What can hang from each mark:
teza: fise
nabud: fuzi
fuzi: nabud venimoz
venimoz: fise fuzi kima lotez
kima: tizu venimoz
fise: teza venimoz
lotez: nabud venimoz

Every row comes from one small tree of marks. The marks that hang from a mark follow it in brackets, in alphabetical order. Every link used is in the known rows. Which tree was each row made from?
In the rows, zero is written as 128.
Known rows:
fuzi{venimoz{fise kima lotez}}: [ 70 117 167 121 168 149 105  62 119 129 164 173 141 165 102  98 114 148
 177 143 133  97 116 136 169 136]
fise{venimoz{fuzi lotez}}: [ 66  98 136 147 158 151 125 104 163 140 145 142  67 168 105 106 100 137
 150 162 131 114 116 145 148 137]
fise{teza venimoz{fuzi}}: [ 90  86 146 163 130 149 114 113 177 169 160 148  78 159  97  87  98 139
 129 163 107 112 105 121 167 114]
fuzi{nabud venimoz{fise}}: [ 58 109 111 147 161 138  82  80 141 169 184 177 129 175  85  72 132 129
 124 143 109 138  89 124 169 121]
teza{fise}: [107 123 132 133 153 150 107 114 137 176 145 176 100 150  89 107 128 113
 130 131 116 171 121 155 154 129]
venimoz{fise{teza} lotez}: [ 89 110 180 135 146 140 107  84 149 144 198 163 101 154 100 106 138 126
 145 142 111 112 121 143 184 134]
nabud{fuzi{venimoz}}: [ 82 103 118 136 163 137 123 103 141 140 141 166 118 177 113  71  96 118
 136 154 129 168  77 101 143 135]
kima{venimoz}: [ 74  98 123 150 154 147 119  91 143 139 153 176  91 145 101  78 127 133
 150 132 120 139  97 140 161  97]
fise{teza}: [104 100 142 154 127 137 111 109 154 169 171 172  94 152 107  87 124 125
 134 139 111 139  92 122 177 110]
lotez{nabud{fuzi} venimoz}: [ 69 101  99 170 166 147 120 119 136 143 142 151 118 202  94 102 136  93
 129 165  98 155 130 123 158 117]
fuzi{nabud venimoz{fise lotez}}: [ 43 120 122 136 165 136  89  70 139 143 196 166 124 180  90  87 132 128
 138 145 119 131  93 135 169 132]
lotez{nabud venimoz{fise}}: [ 73  95 131 172 172 147  93  96 132 162 176 163 135 185  92 111 162 103
 136 154  82 120 155 144 175 117]
fuzi{nabud venimoz}: [ 62 107  86 157 143 133  97  91 146 165 165 177 111 175  95  68 116 128
 125 146 123 164  65 113 162 111]
teza{fise{venimoz{fuzi}}}: [ 93 109 130 143 161 157 113 114 155 175 131 157  86 155  87 108  95 124
 126 156 111 139 133 155 146 131]
venimoz{fise{teza} lotez{nabud}}: [ 81 104 177 155 152 145  99  93 148 144 206 160 128 168  83 129 157 111
 145 136  77 110 123 144 183 120]
fuzi{nabud venimoz{kima{tizu} lotez}}: [ 48 127  93 130 153 148 116  69 110 129 154 170 122 195  78  83 123 148
 166 139 149 112  95 123 135 104]
teza{fise{venimoz{lotez}}}: [ 78 115 146 134 146 144 108  91 141 147 144 160  81 169  96 119 127 120
 134 143 110 145 143 151 152 127]
lotez{nabud}: [ 85  95 123 167 156 153 109 111 143 163 161 173 111 161 102 113 145 114
 141 129  95 148 106 132 157 113]
fise{teza venimoz{fuzi kima lotez}}: [ 76 108 159 144 125 158 118  96 151 136 148 146  92 165  92 108  85 156
 160 163 121  78 121 134 165 119]
venimoz{fise}: [ 87 105 153 138 167 152 110  95 134 163 170 180 106 146 106  91 136 125
 143 134 116 131 121 141 164 132]
venimoz{fise{teza} kima}: [102 107 174 138 135 162  98  91 128 159 173 185 129 146  84  91 126 136
 155 136 108  95 127 134 183 115]
nabud{fuzi{venimoz{fise}}}: [ 75 104 142 128 182 140 112  94 134 140 161 171 137 166 100  69 110 115
 138 149 115 144  98 115 153 143]

Which tree is each row?
[ 75 112 106 163 156 160 116 109 112 131 127 157 137 203  85 106 122 106
 145 163 103 127 145 128 160 110] -> lotez{nabud{fuzi} venimoz{kima}}
[ 92 125 185 126 155 160 115 100 143 137 178 155 120 149  79 112  95 154
 171 150 131  72 130 160 169 135] -> venimoz{fise{teza} fuzi kima lotez}
[ 80 103 136 149 181 148 113 110 146 162 163 152 106 171  97  94 119 125
 142 174 126 108 146 157 167 142] -> lotez{venimoz{fise fuzi}}
[ 50 112 124 146 177 157 128  97 137  98 151 149 116 185  87 109 128 109
 154 136 100 141 111 143 146 111] -> kima{venimoz{lotez{nabud{fuzi}}}}
[ 72 116 112 161 148 140  88 110 158 176 198 150 107 185  67  86 122 122
 115 176 106 107 128 147 184 117] -> lotez{venimoz{fise{teza} fuzi{nabud}}}
[ 56 112 162 133 179 152 116  68 135 115 180 168 103 149  96  91 143 133
 162 134 119 107 127 161 165 119] -> kima{venimoz{fise lotez}}
[ 35 130 124 139 182 161 105  89 148 127 182 155  95 163  65  88 117 137
 148 151 123 102 112 181 155 120] -> kima{venimoz{fise fuzi{nabud} lotez}}
[ 75  88 118 151 145 168 123  86 110 145 121 179  98 164  95  86 132 145
 162 140 127  93 136 113 133  98] -> fise{venimoz{kima{tizu}}}
[ 80  98 141 165 158 144 102 108 138 145 182 152 140 200  78 100 146  89
 119 164  71 124 144 127 181 118] -> lotez{nabud{fuzi} venimoz{fise{teza}}}
[ 70 134 101 143 141 177  89 108 137 175 125 164 105 169  52 104  86 137
 126 153 111 122 136 162 146 117] -> teza{fise{venimoz{fuzi{nabud} kima}}}
[ 37 129 100 143 163 155 118  98 152 126 165 149  81 166  74  87 109 141
 149 151 136 121  89 172 148 112] -> kima{venimoz{fuzi{nabud} lotez}}
[ 90 114 160 129 174 180 111 109 131 156 150 168 126 137  84 102  97 147
 165 146 134  91 128 160 156 143] -> venimoz{fise fuzi kima}
[ 94 112 137 139 136 167  96  94 122 161 119 182 108 158  83 107 109 128
 138 139 102 127 152 143 155 112] -> teza{fise{venimoz{kima}}}
[ 49 109 160 145 201 165 115  89 154 122 180 145 124 162  70 118 131 129
 167 145  99  89 128 176 156 123] -> kima{venimoz{fise fuzi lotez{nabud}}}
[ 72 111 138 153 176 156 125 121 158 143 164 145 101 172  90 131 116 125
 159 144 120 127 105 161 146 136] -> venimoz{fuzi lotez{nabud}}
[ 46 122  97 145 147 132 102  80 147 141 175 163 109 187 100  84 123 131
 139 147 131 151  72 123 158 120] -> fuzi{nabud venimoz{lotez}}
[ 84 108 181 150 165 148 104 109 161 146 201 140 124 167  71 131 129 122
 151 149  91  92 121 159 172 135] -> venimoz{fise{teza} fuzi lotez{nabud}}
[ 95 107 162 150 131 147  99  87 128 152 173 173 133 173  89  92 131 128
 147 161 110  86 157 132 195 110] -> lotez{venimoz{fise{teza} kima}}
[ 35 123  88 139 175 160 134  96 143 121 163 148  78 176  67  81 124 141
 160 143 145 107  98 162 120 100] -> kima{tizu venimoz{fuzi{nabud} lotez}}
[ 72 119 144 149 144 167  93  85 122 135 134 164 123 179  70 144 129 121
 152 138  85 116 161 155 156 112] -> teza{fise{venimoz{kima lotez{nabud}}}}
[ 65 117 113 146 174 165  93 114 154 172 179 164 107 154  74  89 115 131
 131 148 122 123 110 161 153 139] -> venimoz{fise fuzi{nabud}}
[ 59 107 136 158 159 172 115 100 142 131 139 147 112 178  86 131 101 145
 167 157 109  86 135 152 147 120] -> fise{venimoz{fuzi kima lotez{nabud}}}
